Every row comes from one small tree of marks. The marks that hang from a mark follow it in brackets, in the order of their numbers. Every link used is in the known rows. Which tree was each row made from?
Known rows
j269[j155[j348]]: [-3.90 -3.29  1.33  1.18  1.11 -4.45 -1.51  1.07 -0.63  0.73  0.28  1.42
  2.23 -4.57  1.48  0.75 -0.20  0.70 -3.83 -0.06  2.01  4.02  1.08 -0.71
  0.46 -2.53 -0.22 -0.11]
j631[j215[j380[j989]] j772]: [-0.42 -2.89 -0.69  2.17  0.20  0.18  0.81  4.02 -0.23  1.94  1.90  0.38
 -2.84 -0.72 -0.16 -0.33 -3.68  1.94  3.47 -3.40 -1.53 -4.34  3.88  1.35
  1.39 -0.91 -2.83  0.08]
j472[j178[j155[j348 j989[j380[j71]]]]]: [-1.17  2.53  4.03  0.11  4.68  4.02  0.08 -1.07  0.35 -3.70  1.11  1.79
  2.17  3.36  0.66  2.11 -0.63 -1.09 -4.16  1.94  0.47  1.98 -0.59  0.45
  1.57  0.89 -0.54 -0.43]
j631[j215 j772]: [-1.66 -3.37  1.04  1.64 -0.19  0.49 -0.43  4.61  0.76  2.00  1.72 -1.31
 -3.81 -1.92  3.06 -1.65 -4.35  2.82  2.23 -1.32 -1.31 -2.59  1.67  0.43
  2.60 -0.30 -2.52 -1.59]
j215[j380[j71] j631[j772]]: [ 1.90  0.67  0.81  0.79 -1.68  0.23 -0.93  3.29 -8.40 -3.14  1.82  1.09
  1.68  0.40 -5.40  1.84  0.55 -0.73  1.10 -1.32 -3.51 -4.13  3.26 -1.97
 -1.43  1.93 -2.06  1.18]
j472[j178]: [-0.42  0.84  4.70 -0.17  3.27 -0.08  2.83 -2.40  1.72 -3.09  1.92  0.74
  1.48  0.98  2.26  1.21 -3.02  0.96 -1.87 -1.21 -0.53 -0.88  3.02 -1.89
 -0.05  2.74 -0.24  0.07]
j71[j155[j269 j989]]: [ 2.64  3.47 -3.77 -2.75 -2.17 -1.23  0.25 -2.81  7.02  0.65 -1.82 -1.30
 -0.64  1.74  4.27 -1.73 -0.07 -1.65  0.48  1.91  0.89  4.36  0.12 -0.39
 -0.40  3.63  2.91  0.15]
j631[j772]: [-0.20 -1.37  2.61  0.23  0.36  0.18 -0.32  1.49 -0.27  0.15  0.54 -0.68
 -1.44 -1.13  1.51 -0.45 -2.48  3.23  1.13 -0.12 -0.34 -2.75  1.92 -0.22
  1.22  2.94 -0.90 -1.45]
j71[j155]: [-0.71  0.79 -0.64 -0.82  0.06 -2.19 -1.21 -3.18  2.18 -0.20 -0.69 -0.48
  0.30  0.79  5.33 -1.63 -1.48  1.88  0.35 -0.46  1.03  2.29  0.61 -2.84
  0.45  3.95  1.64  1.30]
j472[j178[j155[j269 j348 j989[j380]]]]: [ 0.64  2.46  2.01 -1.23  3.19  3.80  1.40 -1.26  2.46 -2.38 -0.39  0.85
  0.69  2.85  2.24  2.84 -0.72 -2.50 -4.06  2.24  0.57  3.02  0.66  1.15
  0.93  1.16 -0.06 -0.18]
j380[j71]: [-1.39 -0.12  3.59  0.71  0.97 -0.90  0.87 -1.67 -0.17 -3.18  2.46  0.35
  2.90 -1.38 -1.44 -0.91  2.03  2.91 -0.60 -0.19 -0.44 -1.93 -3.63 -0.74
  0.07  1.47  0.31 -1.99]
j215[j380[j71[j155]] j631[j772]]: [ 2.21  1.72 -0.51  0.41 -1.82  0.58 -2.23  2.26 -7.54 -2.36  0.92  0.92
  1.46  1.85 -3.87  0.99  0.30 -0.53  0.95 -1.67 -3.05 -2.65  3.02 -2.56
 -0.99  3.20 -1.36  2.20]
j772[j631[j215[j380[j989[j155]]]]]: [-1.39 -2.63 -0.07  2.65 -0.69 -3.33  2.52 -0.88 -3.88  2.80  0.10  0.26
 -0.19 -1.80 -0.21 -0.08 -1.83 -0.02  0.68 -4.61 -1.02 -1.22  2.54 -2.41
  0.73 -0.49  0.27  2.18]
j989[j155[j348]]: [-3.13 -1.21  2.62 -0.94  1.67 -0.84  0.04 -1.59  0.06  0.49 -0.88 -0.82
 -0.91 -0.01  0.10  0.58  0.09  1.58 -1.17  2.03  2.95 -0.53  0.28 -0.59
  0.09 -1.41  0.41  0.09]
j178[j155 j472]: [-3.82  0.87  4.26  0.95  1.99 -1.20 -3.18 -1.60 -4.56  2.50 -0.84 -0.36
 -1.02 -2.57  0.55  1.77  0.42 -1.52 -1.55 -0.24  0.53  6.11  1.41 -3.39
 -0.10  2.71 -1.15  0.90]
j155[j269 j348 j989]: [ 3.44  2.66 -4.35 -2.56 -1.31 -0.76  2.10 -0.24  6.91 -0.35  0.47 -2.10
 -0.92  0.22  0.84  1.29  2.82 -4.27 -1.21  5.51  2.28  5.22 -2.00  3.71
 -1.32 -2.64  1.50 -2.08]
j772[j631[j215[j380[j71[j155] j989]]]]: [-0.59 -1.68 -1.33  3.01 -0.99 -3.07  1.47 -1.51 -3.63  1.95  0.72  0.32
  0.61 -1.15  0.44 -0.81 -1.17  0.73  0.42 -5.26 -1.34  0.08  0.33 -2.37
  1.34  0.59  0.45  2.34]
j989[j380[j71[j155[j269 j348]]]]: [-0.12 -1.34  2.08 -1.01  0.83  3.72 -2.56 -2.17 -0.37 -2.38 -1.04  0.61
  3.05 -0.44  1.94 -2.81  2.16  2.08 -0.83  1.26 -0.64 -1.88 -6.49  0.59
 -0.23 -0.05  1.27 -1.32]
j989[j155[j269 j348] j380[j71]]: [-0.97 -2.20  3.39 -2.47  0.78  5.42 -1.63 -1.73 -0.31 -0.12 -3.18 -0.21
  0.98 -0.25 -1.07 -1.50  3.46  2.11 -2.16  2.99  0.70 -3.69 -6.47  2.39
 -0.56 -2.41  1.44 -1.82]
j269[j155[j348 j989[j380]]]: [-2.97 -2.05  1.76  0.69  1.03 -1.90 -3.08  2.14  0.16 -0.45 -0.20  2.41
  3.20 -3.09  0.00 -0.77 -0.02 -1.68 -2.99  2.90  1.10  3.65 -0.29  0.60
 -0.25 -4.17  0.31 -1.33]
j348[j155[j989[j380]]]: [-0.23  5.33  2.34 -2.08 -0.72  0.15 -1.70  1.82  1.64 -6.10 -2.87  1.16
  1.46  2.41 -0.35 -0.50 -0.41  0.58  1.75  3.95  0.91 -0.65 -0.33 -2.71
 -1.83 -0.24  1.08 -3.85]
j772[j631[j215[j380[j71[j155[j348 j989]]]]]]: [-0.04 -0.89 -2.23  2.66 -1.61 -2.32  0.26 -0.78 -3.88  1.47  1.18 -0.15
 -0.01 -1.46  0.83 -0.63 -0.82 -0.81 -0.64 -3.13 -1.00  2.42 -0.34 -2.02
  1.45 -1.03  0.59  1.42]
j178[j155[j269 j989] j472]: [-0.52  3.50  0.97 -0.94 -0.31 -0.13 -1.68 -1.14  0.35  3.38 -2.06 -1.11
 -2.03 -1.48 -0.29  1.69  1.73 -4.93 -1.50  2.15  0.46  8.10  0.90 -1.13
 -1.04  2.35  0.08 -0.19]
j772[j631[j215]]: [-1.55 -3.06  0.51  2.57 -0.89 -3.70  1.91 -0.17 -3.21  2.04  0.74 -0.93
 -0.39 -3.21  2.64 -0.83 -2.28  0.45 -0.02 -3.46 -1.49  0.49  0.77 -2.74
  1.53  0.17  0.37  0.84]

Which tree is each row?
[ 2.12  0.82 -0.29  0.79 -0.18 -1.60  0.92  2.89 -4.95 -1.51  1.11  1.96
  1.60  2.19 -5.04  2.47 -0.77 -1.87  3.28 -1.92 -2.07 -4.69  6.19 -0.86
 -2.11  1.54 -2.19  2.89] | j215[j380[j989] j631[j772]]
[-0.32 -2.40 -1.20  1.84 -1.51 -3.12  3.34 -1.04 -2.66  3.49 -0.58 -0.25
 -0.58 -2.13  0.24  0.24 -1.30 -0.52  0.52 -4.59 -1.17 -0.83  2.37 -1.68
  0.58 -0.23  0.56  2.15] | j772[j631[j215[j380[j989[j155[j269]]]]]]
[-0.87 -0.91  0.42 -2.42 -0.01 -0.24  1.62 -1.94  2.43  2.16 -2.11 -2.03
 -1.91 -0.72  0.94  1.13  1.39  0.58 -1.71  2.09  2.85  0.14 -0.19  0.86
 -0.49 -0.58  1.23 -0.22] | j989[j155[j269 j348]]
[ 0.03 -1.31 -2.00  1.94 -0.88  2.15 -1.99  3.81 -1.30  1.21  2.28 -0.52
 -2.87 -0.06  0.04 -1.19 -2.45  1.68  1.40 -1.74 -1.44 -1.42  0.59  1.28
  2.21 -1.49 -2.11 -0.76] | j631[j215[j380[j71[j155[j348 j989]]]] j772]
[ 3.29  1.03 -2.84 -2.95 -0.98  2.37  0.34  0.06  5.03 -1.03 -0.77 -1.05
  0.22 -0.10  1.15 -0.12  3.16 -4.40 -0.98  6.17  1.19  3.21 -3.97  4.32
 -1.69 -3.81  1.67 -2.63] | j155[j269 j348 j989[j380]]
[-1.02 -2.88  2.40 -3.04  0.48  4.02 -1.22 -1.49  0.14  1.05 -4.18 -0.55
 -0.26 -0.77  1.39 -0.97  1.84  0.66 -1.35  3.25  1.09 -2.88 -3.04  1.78
 -0.87 -2.26  1.27 -0.91] | j989[j155[j269 j348] j380]
[-0.83 -2.73 -0.16  2.95 -1.63 -2.93  1.77 -0.57 -5.59  1.30  1.43 -0.10
  0.58 -3.21  0.25 -0.31 -1.00  0.11 -0.17 -4.59 -2.21 -0.48  0.91 -2.79
  1.00 -0.37  0.12  1.29] | j772[j631[j215[j380[j71]]]]
[ 2.72  2.84 -0.90  0.26 -2.05  0.83 -2.27  2.46 -6.57 -2.72  0.98  1.18
  1.55  2.52 -4.54  0.65  0.28 -1.42  1.35 -0.61 -3.10 -1.90  2.95 -2.01
 -1.27  2.86 -1.05  1.77] | j215[j380[j71[j155[j989]]] j631[j772]]
[ 2.70  2.52 -4.12 -2.68 -0.99  1.47 -2.09 -2.30  5.51  0.17 -1.97 -1.18
 -0.13  2.14  4.66 -1.68  1.09 -1.68 -0.70  3.41  1.76  4.87 -3.30  1.27
 -0.19  0.33  2.67  0.06] | j71[j155[j269 j348 j989[j380]]]
[-0.29 -2.36 -0.76  1.99 -1.02  1.53 -1.43  3.46 -2.21  1.33  1.81 -0.44
 -2.82 -0.96  0.91 -1.46 -2.95  3.04  2.02 -3.16 -2.11 -2.77  1.32  0.07
  2.01  0.07 -2.15 -0.38] | j631[j215[j380[j71[j155]]] j772]
[ 2.97  3.38 -3.02 -0.58 -2.39 -0.88 -0.79  0.66 -4.88 -3.11  0.96  0.69
  2.39  2.04 -3.76  1.62  2.81 -3.68 -0.04  0.21 -2.16  0.95  1.42 -1.75
 -2.61  0.88 -0.01  2.36] | j215[j380[j71[j155[j269 j348 j989]]] j631]
[ 2.79  3.54 -5.20 -2.39 -1.28 -0.62 -0.83 -2.63  6.73  0.67 -1.09 -1.75
 -1.08  2.23  4.28 -0.82  0.86 -1.86 -0.77  2.81  2.54  6.37 -1.69  0.79
 -0.12  1.12  2.54  0.40] | j71[j155[j269 j348 j989]]
[ 0.12  0.81  1.07 -0.22  1.56  2.64 -2.27  0.23  1.10 -3.84  1.89  0.83
  2.90  0.83 -1.78 -1.35  2.65 -1.92 -0.84  5.90  0.96  1.60 -5.42  2.59
 -0.44 -4.52  0.70 -2.82] | j155[j348 j989[j380[j71]]]
[-0.72 -0.03  0.45 -0.91  2.46 -1.71  3.46 -2.48  6.42  1.34 -0.98  0.29
  0.36  2.29 -1.90  0.97  1.07  1.13  1.02  0.55  3.35 -1.77 -0.49  2.34
 -0.66 -0.40  0.55  0.71] | j380[j989[j155[j269 j348]]]
[-1.30  1.37  0.25 -0.37  1.01 -0.19 -2.49 -1.88 -2.12  3.85 -1.59 -2.04
 -2.48 -2.65  1.52  3.19  2.43 -2.62 -3.29  0.90  2.29  9.06 -1.13 -0.48
 -0.37  0.77 -0.56  0.85] | j178[j155[j269 j348] j472]
[-0.71 -0.16  1.57 -1.08  2.05 -2.13  4.21 -2.54  6.38  1.39 -1.40  0.72
  0.61  1.88 -1.87  0.20  0.45  1.57  1.95 -0.33  2.28 -3.38  0.82  1.45
 -1.03  1.19  0.84  0.59] | j380[j989[j155[j269]]]
[ 2.27  6.89 -0.97 -3.51 -2.90 -1.31  1.38  1.25  5.28 -4.24 -3.23 -0.81
 -0.58  1.98  0.31  0.98  0.53 -0.51  1.03  3.38  1.55  1.78  0.40 -1.64
 -2.02  1.08  1.78 -3.64] | j348[j155[j269 j989]]
[-1.25 -2.70  4.06 -3.15 -0.27  3.51 -0.12 -1.56  0.53  1.09 -4.68  0.06
  0.09 -1.10  1.50 -1.78  0.73  0.72  0.01  2.04 -0.56 -5.21 -1.12  0.25
 -1.42 -0.03  1.38 -1.09] | j989[j155[j269] j380]
[ 3.25  1.47 -2.09 -2.45 -0.91  3.42 -0.11 -0.19  4.90 -1.87 -0.11 -0.91
  1.29  0.21 -0.65 -0.60  4.34 -3.16 -1.68  5.83  0.93  2.53 -6.28  4.71
 -1.19 -3.78  1.81 -3.07] | j155[j269 j348 j989[j380[j71]]]
[-1.13 -3.13 -0.81  1.96  0.70  1.00 -0.03  3.80 -0.46  2.72  1.36 -0.12
 -3.45  0.01 -0.83 -0.10 -3.18  2.12  2.60 -2.58 -0.42 -3.87  2.98  1.93
  1.66 -2.18 -2.88  0.29] | j631[j215[j380[j989[j155[j348]]]] j772]
[-1.41 -1.52 -2.00  2.04  0.96 -1.68  0.67  0.44  0.22 -0.14  2.62  0.48
  0.09 -0.21 -0.22 -0.47 -0.31  0.81  1.72 -2.77 -0.33 -0.75 -0.57  0.31
  0.56 -2.72 -1.17  1.01] | j631[j215[j380[j71[j155[j348]] j989]]]
[-0.68 -3.30 -0.54  1.77 -0.96  0.33 -0.30  4.31 -2.37  1.76  1.84 -0.48
 -3.45 -2.25  1.39 -0.23 -3.77  1.51  2.47 -2.86 -2.35 -3.37  3.93  0.17
  1.47 -0.68 -2.72 -0.46] | j631[j215[j380] j772]
[ 1.30  2.32 -1.59  0.08  2.26 -0.47  1.19 -4.06  7.02 -0.78  0.81  0.73
  2.67  3.54 -1.48 -1.17  3.01  3.51  0.02 -0.90  2.71  0.64 -6.52  2.59
  0.37  1.50  1.46  0.48] | j380[j71[j155[j269 j348]] j989]
[-1.27 -2.71 -0.88  2.79 -0.35 -3.00  2.03 -0.72 -3.98  2.73  0.39 -0.09
 -0.53 -1.73 -0.16  0.53 -1.36  0.00  0.15 -4.06 -0.38 -0.09  1.68 -1.81
  0.88 -1.64  0.06  2.35] | j772[j631[j215[j380[j989[j155[j348]]]]]]
[ 1.16  1.19  1.48  0.88  0.09  0.72  0.19  2.27 -5.40 -1.81  0.79  2.42
  2.00  3.31 -8.34  1.62  0.74  0.09  2.32 -1.81 -1.89 -6.38  3.13 -0.53
 -1.64  1.55 -2.06  2.23] | j215[j380[j71 j989[j155]] j631[j772]]
[-0.68 -0.24 -0.11  0.32  1.67 -2.05  2.43 -2.20 -1.29 -0.84  0.23  1.82
  1.48  0.63 -3.45  2.33  0.90 -0.37  1.37 -1.71  1.31 -2.72  3.76  0.08
 -2.07 -0.89 -0.20  1.99] | j215[j380[j989[j155[j348]]]]
[ 1.09 -1.23 -2.40  0.91 -2.05  2.19 -0.92  3.44  0.35  1.84  1.44 -0.73
 -3.44 -0.61  0.36 -1.48 -2.26  1.27  1.83 -1.98 -2.19 -2.00  1.00  1.36
  1.65 -0.02 -1.63 -0.93] | j631[j215[j380[j71[j155[j269 j989]]]] j772]
[ 1.51  2.92 -1.55 -1.00 -0.46  0.74 -0.71 -2.58  4.09 -1.70  0.93 -0.73
  1.18  1.31  0.22 -1.65  2.92  1.09 -1.54  1.76  1.42  3.06 -5.77  1.09
  0.54  1.24  2.02 -1.29] | j380[j71[j155[j269 j348 j989]]]
[ 0.88 -1.58 -2.15  1.53 -0.73  1.67  0.15  2.79  1.40  2.33  1.17 -0.20
 -2.75  0.30 -0.39 -1.13 -2.20  2.74  2.56 -3.68 -1.52 -3.32  0.78  1.99
  1.80  0.15 -1.87  0.05] | j631[j215[j380[j71[j155[j269]] j989]] j772]
